Each row was made from one walk, in order. Every step used is in the known rows, and no mark comes twice. Write each row's walk.
Known rows
Y H M: [ 16   0 -17   4  45  -9  27   3 -15   9  17   8  43   5 -28  27  -3  17
  -2  19   7  31 -14  39   0 -20 -26  26  -8 -34  17  13  14 -26  15   8
  -9 -27   1  23 -10  21]
R W: [-10  10 -10 -33 -19  -6 -12  43 -44  14 -16  19  23  27   5   1 -26   1
 -18 -17 -21  32 -17  14  -3   5 -29  -6  12 -33  16   0   6  -4 -27 -10
 -24 -30 -26  25  -4   9]
Y Z: [-10  22 -15 -13 -38 -26  -2  13 -76  17  17  13 -20   0 -23   7 -16  16
  11   5  -7  34  -8  19   0   3 -12  -2 -10 -36 -17   8  -5  -3 -26  -1
 -25 -25  -3 -14  -6  43]
J P A: [  8  21  -5 -39  27 -43 -11  28 -17  33 -14  -2  34   8  13 -33 -16  49
  34  -7 -63  -6  -8  21   1  20 -39 -34  -4 -32  -6  32  23   0 -17  -8
 -31 -27  48   7   9  33]
H M A: [ 29  13  -2 -14  15   5  -6  30 -42   2 -17   1  17  12 -10  20  -1  54
 -12  26  -4  27 -38   4  12  11 -25  19 -20 -25 -23  -8  11  10 -11  -9
 -18 -32 -23  19 -18  49]
M H Y Z: [-16  31 -35   4 -15  20  29  26 -37  12  36   1 -28 -16 -20  -9 -34  14
  27  35  13  14  -6  28 -10  -1  -9  39  12 -47 -14  24   6 -40   0  28
 -20 -24   9 -40  27  12]
M A P Z Y: [ 22  44  26 -21   2  37 -22 -11 -16   3 -61  -3  47 -24   9   1   5  12
 -62  -4   0  -9 -13 -24  19  32  -2 -21  18  -3  17   8 -30 -10 -15  -1
 -31 -27  43 -25  -1   2]
X W: [-27  20  -6 -11   9 -28   4  35 -42  20 -43 -37  -1  11 -10  -5 -14 -17
 -21 -21 -26  38  -9  15  -7  11 -31 -28   1 -21  -8  -2  14 -25  -4 -21
  -9 -30 -31  15 -11  45]
M H Y Z P E: [-30  64 -16   3  16  31  31  20 -42  -2   1  14 -26 -33 -18 -18  -3  16
  27  -3 -20 -10  -5  30  25   6   2  32   1 -14  12  30  13 -72  -7  34
 -17 -38  53 -70  20 -19]
P Z W: [ -8  35  17   2 -32 -22 -24   0 -48  44 -76  42   7  -4 -24   0 -18 -12
  -9 -26 -13  15   6  -6  -4   0  -8  -4   7  -6  19   8 -14   8 -13 -13
 -31 -39  11   9 -17  25]
X W R: [-37  24 -17  -7  -5 -34   1  44  -9   6 -30 -35 -15  33  -4  -2 -20 -30
 -52 -14 -15  56 -15  14  -9  12 -47 -22  20 -18  -3  20  29 -32 -19   0
 -36 -47 -20  31 -25  33]
Z Y: [  8  33 -38   9  40  -1 -16   6 -31  14 -23 -19  25  -8 -16  22 -43 -13
 -42  -3 -10   6   1  15 -17  11  -9 -41  -7  -5   9  -6 -14 -19   2 -11
 -25 -34  -6   4 -21  31]
Z Y H M R: [ 10  28 -54  32  58  29  13  15  21 -11   4  -4  31   4 -29  21 -27  -3
 -30  34  25  25   6  32   4 -23 -16  12  12  -6  10  29 -24 -42  55  40
 -15 -49   8  24 -39 -18]
N M H Y Z: [ 20  52 -25   7 -23  26  11  45 -30   0  22 -13 -35 -10 -20   4 -32  -9
  27  31  22  22  -3  38 -10  -5   8  24  -3 -43 -40  27  11 -41  16  17
 -35 -16  -4 -30   5  -5]
N M A P Z: [ 51  47  57 -38 -33  15 -26  23 -21   0 -59   5  31  -2  11   7  30   6
 -31   3   6  10 -21  -5  31  24   4 -24  -4 -20 -13  21 -10  -2  -9 -17
 -41 -18  19  -7 -19   3]
H M R W X: [-12  -5  -6 -40 -40 -14  -6  60 -21 -15  16  33   1  45   5  23  -1  12
  -1  -5  -6  57 -33   5  23 -11 -32  36   2 -33  -8  13 -27  -3   8  12
 -19 -56 -27  55 -58 -52]
P Z: [ 22  18  13 -27 -20 -26 -21   5 -43  21 -35   2  29   3 -20  25  -9 -15
   5   5 -13   7 -14  10   6  12  -6  -7  -8 -17  20  12 -12   5 -18 -16
 -26 -26  -6   2  -9  30]
P Z Y H M: [ 39  18 -12  10  36  20  -6 -34  -3  -3 -28  -5  63  -9 -40  43 -12 -19
 -15   9   8   7 -11  19  -9 -14   2  36   6  -8  30   9 -16 -20  24  17
 -24 -32  17   3  -6 -14]
A P J: [-34  26  17 -24   2 -34  13  25 -22  25  13  23  51 -15  -6 -20  17  19
 -38 -18 -11  16  -6  40  -1  27  -8 -43 -18 -33  55  18  21 -24 -21 -10
  -3 -40  37   6 -13  16]
Z Y H M A: [ 24  26 -26  23  65  48  11  -9  -7 -11 -15  -4  56   1 -18  20 -33  32
 -51  24  18  19 -15   0  -2  -9 -21  27  13 -10  -6   4   1 -29  24  17
 -20 -41   2   8 -10  17]
H M Z: [ 34   7 -16 -11   3 -63   0  37 -47   8  -4  -5 -21 -11 -32  26  29   2
 -24  20  -8  22 -37  13  18 -11  -1  33 -35 -28 -19 -17 -28  14  -3  -2
 -20 -26 -33  11 -15  24]
E P: [ -2  28  -4 -21  36 -37 -15   6 -29  27  -7 -35  23 -23   5 -42 -32  25
 -10 -11  -7   9   9  28  -4   8 -20 -36 -20  -1  11   5  13 -11 -12 -15
   3 -27  -4 -16 -26  46]
M A P Z Y H: [  8  44  26  -3  27  53   7 -34   8  -2 -44  11  77 -21   8  -3  -7   7
 -72   2  16  -6  -3 -22  19   8 -11  -6  44  -9  27  33 -25 -41   5  18
 -31 -29  62 -30  11 -14]
Z Y H M A P: [ 16  27  -5  11  68  53  26 -12  14  -7 -10   3  61 -24   3   8  11  45
 -72   8  20  15 -14   4  12   0 -19  13  17 -21  12  10  -5 -42  22  28
 -17 -31  48  -6  -8  -6]
H M: [ 29   1 -14 -12  18 -25  -3  28 -36  12  -3  -6  10   1 -24  36  11  20
   8  12 -11  29 -25  35  -2   3 -15  11 -34 -30   3  -9   7   2  -1 -11
 -12 -30 -16  25 -23  36]
H M A P Z W X: [ -2  27  71 -23 -43  -1  -7 -11 -30  14 -58  61  13 -16  14  11  47  48
 -34 -36  -4  33 -30 -40  25   6 -14  41   3 -21  -5   2 -22  13 -14 -11
 -26 -45  52   9 -37 -24]
J P Z: [ 21  22  29 -39 -19 -41  -9  12 -24  27 -11 -10  15 -15   1 -25  15  -1
  14  -8 -40 -15 -11  26   3  22  -5 -20  -9 -34  18  27  -3  10 -23 -15
 -34 -18  45  -8  -1   9]
N M H Y Z P: [  5  76 -26   0 -11  16  10  26 -25   8  -5   8 -33 -38 -13 -16 -19   4
  25   5  -4  17   2  30   3   0  14  18 -18 -23 -24  24   8 -43  17  24
 -43 -29  39 -48  -3 -16]
H Y Z: [ -9  30 -17  -2 -33 -17  -6  16 -48   8  34   4 -37 -16 -17   7 -16   7
  38  22   1  29  -3  23 -19  10  -9  27  -4 -56  -2   8  12  -7 -17   4
 -13 -24   8 -23  -1  32]
M Z: [  3  22 -15  -5  -1 -69   2  32 -52  17 -10  -2 -14  -9 -22   5  -3 -14
 -47  13  -9  16 -22   1  19  -6  -9  -7 -18 -21 -18   1 -33   2 -14  -7
 -28 -28 -29  -1  -6  31]
E P Z M N: [ 24  56   4 -20  -5 -37 -14 -24 -34 -13 -42 -38  16 -33 -22 -67 -29   2
  19  -1  25  -3 -17  -7   9  -9  33  10 -15  38  32  -3  16  15   7  -2
 -13 -39  -1 -24 -78 -15]
N M Z Y H: [ 34  57 -30  36  43 -23   0  12 -14  -1 -22 -16  22 -14 -32  20 -34 -63
 -88  11  20  11   4   5   1 -30  13 -19  -2  -4 -28  18 -43 -34  37  10
 -46 -24 -18  -2 -20 -16]
H Y: [  3  26 -12   2  22 -18  -5  24 -16  14   9  -9  -1 -10  -8  19 -29  -1
  13  23  -7  18  -2  30 -22  12 -23   3 -13 -44  21   4  21 -10  -4 -13
  -8 -25  -2   5 -10  34]
Z M: [ 22  20 -24  -4  14 -39   4   3 -27 -15 -16  -9  13 -13 -31  -3 -32 -12
 -23   4  30  23 -12  16  -2  -1  -5 -27 -24   4  12  -4  -9   7   2 -16
 -44 -34 -17  21 -37  30]
Z W X: [-43  27   9  11 -11 -47   3   2 -54  40 -26  46   0   1  -4   9 -35   0
 -35 -41 -18  45   1 -15 -10 -11 -29 -18  -4 -17  -6   3 -12 -11 -12 -25
 -26 -52   9  28 -45  15]

Write each row's walk
[ 42  25 -43  11  29 -40 -13  21 -35   0 -20 -21 -12 -23 -35  32   6 -13
 -51  13  -2  12 -25   8   3  -7  12  17 -28  -9 -15 -29 -49   4  13   8
 -28 -31 -24   2 -22   7]
H M Z Y
[-17  42 -24 -32 -16 -43 -20  -3 -65  28 -43  42  13  -5  -8 -17 -25  56
  48 -26 -54  25 -10  -8  17  10 -28  -3  -8  -2  -8  15   2  -2 -26   9
 -35 -39  56 -28   3  35]
Y Z P A
[ 10  38 -27   3 -35 -31   2  -6 -31 -29  29  -1 -40 -26 -36  -8 -27  -9
  21  20  43  33  -7  23 -21  -1   8  29 -12 -27   2  -2   1  11   0   6
 -39 -28   4 -13 -24  15]
H Y Z M
[ 17  33  13 -19   8  -3  18   5 -12 -20 -25   3  22 -23   6 -30   3  37
 -63   2  43  21 -19 -10  24  15 -10 -29  -4  -1   3   2 -11   1  -8  -6
 -43 -32  26   3 -26  19]
Z M A P
[ -7  27  24 -23  10  10   9  25 -27  12 -20  10  24 -11  21 -14  14  51
 -51   4  -2  15 -16  -2  26  24 -26 -33   5 -29  -1  12   5 -17 -25  -8
 -18 -24  28  -5  -4  36]
M A P
[ 28  40   4 -18   7 -13 -24  -6 -10  20 -26 -27  24 -26  -5 -17  -5 -19
 -16 -19 -36 -29   0  19 -10  28   8 -32  -3 -15  23  14 -20   0  -9  -9
 -39 -24  50 -14  -6  -9]
J P Z Y
[  9  24  -7 -38  50 -38 -34   6 -25  30 -40 -24  50  -1  10 -42 -52  54
  26 -11 -31   4   4  10   0   4 -42 -28  -5  12   2  18  21  -3 -12 -11
  -1 -33  10 -15 -12  47]
E P A
[-60  63 -29  -1 -16  -2  30  15 -30  17  24  37   5 -38 -24 -51 -30  31
  19  -4 -14   9  -3  35 -10  14   5  33 -11 -21  32  27  26 -46  -6  31
 -16 -53  57 -49  19 -12]
M H Y Z P J
[ 29  34 -11  -7   8  -2 -34 -13 -31  11 -48 -16  36  -9 -25  30 -31 -33
 -21  -4  -9  -5  -4   1 -10  13   5 -19  -1   2  24   0 -30  -3  -1 -10
 -35 -32   1  -7 -12  11]
P Z Y
[-27   3   9 -43 -32 -29  -7  27 -50   9   5  26  25  32  16  17 -32  -5
 -27 -35 -23  46 -28  -6   0  -3 -34   0   6 -36   2   2  -7 -10 -28 -20
 -25 -42 -22  33 -27 -16]
R W X
[-45  41 -23  21 -63 -30 -10  17 -48  26  -7  54 -55  13 -25 -14 -31   7
 -33 -18   1  62   5   4  -9  -3 -28   9  29 -21 -14  25   8 -12 -41  20
 -58 -53  25   8 -32  24]
Y Z W R
[ 44  22   2 -24 -19 -39 -13 -17 -27 -16 -43  -5  24 -11 -39   7 -18 -31
  -7   4  31  10 -19   3   5   2  12  -2 -17  10  23   2 -24  24  -5 -14
 -50 -32 -10  14 -27  12]
P Z M
[ -3  37 -41  35  51 -26  19  -8 -17   8  -7  -7  28 -23 -29   6 -41 -38
 -87  12  10   7   0   0   4 -26  -5  -3  13  -5   1  16 -45 -38  19  20
 -30 -33  -4 -13  -1   1]
M Z Y H
[ 48  57 -31  18  19 -40 -28  34 -36   1 -37 -30 -14 -15 -27  29 -23 -56
 -73   3   6   8  -8   2   0  -6  24 -32 -27   1 -39  -8 -48  -4  20  -7
 -51 -25 -35  -2 -38   1]
N M Z Y
[ 13  61  -1  29 -21 -58 -16  45 -54  34 -65  27 -40  -9 -29  -2 -11 -34
 -59 -18   0  27   1  -2   7 -21   9 -17 -19  -7 -42   0 -35   5  10 -13
 -46 -32 -31  15 -39  11]
N M Z W
[ 10  29 -27  -7 -42 -39   5  -8 -59 -17  11   5 -21 -15 -39 -10 -23  -1
  -2   3  36  36  -9  14   0  -6   6   0 -17  -8 -11  -1 -19  13  -9   0
 -47 -29  -4  -2 -31  27]
Y Z M
[ -7  58 -36  18 -43 -20  12   0 -53 -28  26  -9 -58 -24 -34 -23 -24   1
  47  36  35  31 -23   6 -15  -6  30  49  -6 -24   5  -8  28   2   8  13
 -22 -37   2 -19 -65  -9]
H Y Z M N
[ 40  31  15 -23 -26  -9 -15 -13 -31 -29 -62   1  31  -3 -25  -7 -29   0
 -27  17  39  11 -31 -27  17  12   1   6  -6  16   0   4 -21  28 -12 -16
 -56 -39 -16   8 -22  25]
P Z M A
[  9  22 -25   0  10 -14   7  34 -60  15  -3 -13  -6   4 -25  15  14  34
  31  28 -20  28 -38  21   5  -5   5  32 -27 -25   4 -13  38  -4   7  -1
   6 -37 -16  20 -62  11]
H M N
[ -3  51  15  18 -33 -82 -12  31 -58  24 -42  39 -35  -6 -17  16 -13 -40
 -67 -36  -3  43 -11 -26  10 -29   5 -14 -21 -10 -56   0 -47   3   7 -24
 -49 -45 -23  22 -62 -15]
N M Z W X
[ 34  44  -6 -19  25   3   3 -16  25 -20 -24 -45  21 -54 -19 -62 -51 -10
  13  17  55 -16   0  18  -7  -8  13  30   1  25  31  18  -3 -11  25  16
 -23 -30  13 -42  -4 -22]
E P Z M H Y
[ 23  16 -39  24  71  19  13 -12  -2   2  -1 -11  52  -6 -31  34 -25  -1
 -33   9  11  19  -6  30 -16 -16 -12  17  -1 -14  18   4  -5 -37  28  17
 -17 -35  11  14 -15   5]
Z Y H M
[-27  39   8 -22  24 -48 -14  14 -30  26   9 -16  54 -17 -10 -58 -39  27
 -17 -22  -8   7  11  43 -19  15  -8 -36 -30   5  43   8  34 -10 -18 -17
  14 -45   0  -9 -26  33]
E P J
[ 10  38 -38  13  24 -44 -12  18 -43  13 -23 -19  -4 -24 -26  14 -28 -33
 -74   5  -3   2 -11  -5   1  -1   3 -18  -8  -1 -11 -11 -50  -8   2   0
 -37 -33 -22  -9 -14  14]
M Z Y
[  3  28 -20   6  42 -61  31  -7 -18  14 -16  32  14 -36 -28  -3  26  13
 -38  -2 -14  22 -21   9  31 -29  -8  43 -23  -9   9   6 -27 -19  14  25
 -23 -37  31 -11  -7  -7]
Y H M Z P
[ -7  36 -21 -28  36 -43 -19   6 -34  34 -69  26  47  -3   3  -9 -35  44
  26 -24 -61  10  -8  -4  16  11 -39 -27 -16  11  13  12  11 -10 -12  -5
 -28 -44  46  -1  -2  37]
Z P A
[-23  53 -16  -6 -25 -32  -6  -7 -41  17   5  27 -37 -41  -9 -12  -8  22
  34  -8 -25  23   2  19  -6  16  -4  20 -18 -34  14   2   8 -13 -20  10
 -18 -32  52 -39 -10  19]
H Y Z P
[  4  43 -34  10   5 -29  17   7 -49 -14 -13 -14  -2 -10 -31 -20 -30  -1
   0  20  21  21 -27   2   5  -9  17  -4 -19   7  12  -8  20  -2  11  -2
 -26 -43 -16  17 -76   3]
Z M N
[-32  55 -38   1  -5   7  28   6 -32  18   9  22 -28 -45 -12 -31 -23  29
  26   4 -10   9   0  20   5   4  -7  32  -2 -28   3  17   3 -46  -1  35
 -25 -35  57 -55  19  -4]
M H Y Z P
[ 23  35  10 -19   9   5 -20 -16 -10  15 -46 -10  39 -33  -3  16  15 -19
 -42 -17  -9  -9  -1   7   4  24   7 -31   6  -8  41   6 -33 -18  -8  -2
 -30 -22  48 -21  -9 -10]
A P Z Y
[-22  18 -23 -27 -33   3 -13  67 -21   2 -11  24   1  43   4 -14 -30  -1
 -17   6  -5  36  -5  16  22   0 -33 -10  25 -23  11  27 -17 -12   1  11
 -24 -45 -27  36 -28 -13]
M R W
[ 32  24  25 -34 -18 -32   1 -20  -5 -14 -37   3  28 -34 -18  -7  27 -16
 -24 -11  35   6 -14   7  20  13  13 -15 -10   0  40   7 -29  11  -5  -4
 -43 -24  38  -3 -25 -10]
A P Z M
[  7  47   9 -12 -41   7  15  -5 -14 -38  17  12 -33 -41   1 -36  10  37
 -15  19  55  29 -14  -6   6  17   5  25   6 -32  -4   4  -1   4 -12  13
 -37 -26  45 -32 -12   2]
H Y Z M A P
[ -2  20 -48   7  24  51   3  33  20 -16  -3  19  36  29 -15   5 -30  -5
 -36  11  16  35   1  24   7 -25 -23  34  36 -14  24  24 -23 -38  46  45
 -21 -50  -6  34 -28 -57]
Z Y H M R W
[  3  36 -52  38  64  31  21  -8 -24   3   0 -15  36  -7 -30  20 -23   9
 -13  27   0  18 -19  15  -9 -23   8  39   5 -11  22   0  26 -44  38  29
  -1 -41   7   6 -54 -21]
Z Y H M N
[ -9  34  38   9 -14  30  13 -14  32   6 -47  69  26   4  -2  -7  32  37
 -68  -1  23  44 -16 -18  25  -9 -36  58  52 -23  28  45   8 -24 -15  39
 -47 -53  77  12 -15 -27]
Y H M A P Z W R
[ 42  24   3  -5  37   8   5 -29  21   6  -6 -14  48 -25 -21  -2  14  -5
  -8  -7 -16 -17  -6  31 -10   0   6  22   3 -26  32  23 -15 -14  21  17
 -29 -22  67  -9  -2 -31]
J P Z Y H M
[-10  46   8 -10  46 -18  -2  16 -51   8 -43  10  19  -9 -15   5  10   5
  -9 -33 -49  -8  -7  22  34  13 -10 -36 -28  11  30  11  10 -41 -23  -8
 -11 -44  32 -18 -22  15]
Z P E
[ 13  32 -12  13  34  16  -3 -35  -9   9 -33  -3  70  -7 -28  23 -44 -40
 -35   3   6  -1   4   6 -10  -7  -3  -2  22  -1  35  27 -23 -34  13  10
 -33 -32  19  -9   2  -3]
P Z Y H
[ 27  33   6 -19   6  16  32  -7  33 -21 -18  -8  19 -54 -15 -22   5 -19
  -6  21  52  -9 -13  16  10   5  12  25   8  -9  43  22 -15 -25  21  25
 -41 -25  52 -27  13 -41]
A P Z M H Y
[ 22  42  -7  -9 -26 -29  -1  -8 -50 -17 -41  -9   9  -9 -38 -10 -18 -20
  14  17  21   9 -35 -11  10  -7  30  19 -11  13  26  -1   5  14   5  -3
 -35 -42  -9   7 -68 -16]
P Z M N
[-17  52 -22 -23 -14 -33 -24  -4 -37  18 -26  36  -5 -22   1 -13 -26  47
  73  -7 -49  19  -5   0   0  15 -25  28  -5 -23   5  12  18  -4 -17  16
 -23 -38  64 -37   8  21]
H Y Z P A
[ 22  12  21 -28  15  15  10  25 -21   3 -13   7  17 -10  11   8  48  69
 -29  11   0  24 -33   7  27  19 -20   9 -15 -35  -5  -5  10  -5 -14  -1
 -12 -23  25   6 -14  26]
H M A P
[ 42  34  14 -34   3 -46 -26 -33 -10 -12 -44 -34  31 -35 -23 -49 -31 -10
  -1 -14  36  -1   0  10   2   1  12 -12 -18  36  28   2 -15  24  -3 -14
 -28 -30  -1 -16 -39  10]
E P Z M
